What can hang from each mark
q346: q914
q885: q346 q599
q196: q802
q914: q346
q507: q599 q751
q751: q230 q507 q553
q599: q802 q885
q553: q751
q230: q751

In the rows, 128 means zero.
Known rows, with every way that one mark hangs from another
q914(q346): [109 141 135 119 149 139 136 117 103 136 109 147 124 134 110 120 143 136
 142]
q230(q751(q507(q599(q802)) q553)): [120 147  45 102  90  97 140  87 149 122 118 150 142  53 106 114  96 118
 119]
q599(q802 q885(q346)): [131 116  86 164 123  92 142 134 166 137  63 147 115 113  96 115 151 111
 172]
q230(q751(q507)): [134 164  80 119 130 110 147 120 129 127 137 135 153  90 131 129  96 120
 124]
q553(q751(q230 q507(q599(q802 q885)))): [ 81  77  73 157 101 118 173 161 173 104  88 106 127  89 110 151 159 111
 203]
q230(q751(q553)): [127 171  93 113 131 124 128 107 132 130 139 141 141 120 115 124 106 124
  84]
q230(q751(q507(q599(q885)))): [121 138  66 137 102  92 145 143 134 118 114 131 128  65 123 133 108 124
 179]
q751(q230 q507(q599(q802 q885)) q553): [110  98  10 101  75  92 167  66 172  95  94 117 139  64  95 113 142 106
 181]
q751(q230 q507(q599) q553): [ 96  92  63  72  92 125 152  62 161  88 131 107 152  79 114 109 121 124
 166]
q885(q346(q914) q599): [ 91 104 129 154 127 136 118  98 141 121 101  94 150 146 127  93 136 125
 123]
q507(q599(q885)): [111  94 108 148  91 108 126 156 134 119 100 123  99  99 116 134 146 132
 192]
q196(q802): [121 125 152 104 136 102 103 117 158 131 121 134 122 130 125 146 138 115
 173]
q751(q230 q507(q599(q885)) q553): [106  90  38  87  86 106 159  80 160  85 106 104 143  81 106 113 138 117
 186]
q751(q230 q507): [120 122  79 105 121 124 169  89 152 103 137  99 163 101 132 126 123 117
 168]
q507(q599(q802) q751(q230 q553)): [ 63  69  87 135 108 142 140  85 193 111 107 115 123 110 107 134 132 127
 132]
q346(q914): [119 124 111 162 130 116 122 122  78 111 144  99 135 162 126 109 136 123
  91]
q599(q802): [133 137  94 147 114 109 136 116 144 141 110 146 123 109 115 130 134 116
 125]
q553(q751(q230 q507(q599))): [ 69  71 124 133 115 147 162 156 164  98 122  95 141 108 127 144 139 129
 188]
q553(q751): [ 99 102 160 151 148 152 134 181 131 125 115 123 123 153 124 149 144 127
 120]
q230(q751(q507(q599) q553)): [115 138  72  92 101 110 134  99 137 114 130 137 144  71 115 114  89 127
 123]

Rows
[ 90  66  93 179 104 108 133 151 162 126  72 130  91 105 110 148 140 125
 162]
q507(q599(q802 q885) q751)
[ 92 110 101 169 116 121 126  87 154 130  86 108 147 131 115  92 142 114
 119]
q885(q346(q914) q599(q802))
[ 90  98 110 130 143 147 170 146 153 102 124  99 155 128 128 146 139 117
 157]
q553(q751(q230 q507))
[ 73  77 100 146 107 134 167 145 176 106 108 108 138  91 118 146 143 118
 185]
q553(q751(q230 q507(q599(q802))))
[ 58  60 117 121 117 157 133 101 176 100 125 100 126 126 120 134 126 138
 136]
q507(q599 q751(q230 q553))
[ 67  39 105 156 128 121 112 129 132  94  79 108 109 153  95 101 135 133
 117]
q507(q599(q885(q346(q914))) q751(q553))
[ 72  40 142 164 131 130 122 163 167 114  72 121  98 126 112 130 132 140
 183]
q507(q599(q885(q346)) q751)
[106  91  60 124  93 106 165 113 159  95 111  97 136  75 122 130 141 121
 227]
q751(q230 q507(q599(q885)))
[ 89  93 103 116 150 158 143  87 167 107 127 104 146 158 121 134 129 126
  95]
q507(q751(q230 q553))
[ 58  59 139 155 121 156 139 132 177 107 128  91 120 125 135 147 129 142
 172]
q507(q599 q751(q230))
[102  99  38  87  79 111 159  53 176  99 116 118 150  65 104 109 126 115
 160]
q751(q230 q507(q599(q802)) q553)
[ 58  41 105 136 126 141 138 117 195  96  81 101 118 131 101 121 141 134
 180]
q507(q599(q885(q346)) q751(q230 q553))
[ 95  95  85 109  93 124 158  99 163  98 137  96 147  76 130 124 124 129
 202]
q751(q230 q507(q599))
[ 94  74  52  90  98 111 158  79 177  86  92 106 146  86  98  98 135 121
 203]
q751(q230 q507(q599(q885(q346))) q553)
[ 57  42 125 169 132 140 143 151 194 105  86  94 113 128 116 136 144 138
 216]
q507(q599(q885(q346)) q751(q230))
[ 77  57 132 115 118 145 113 114 151 110 110 124 112 127 114 127 115 141
 104]
q507(q599 q751(q553))
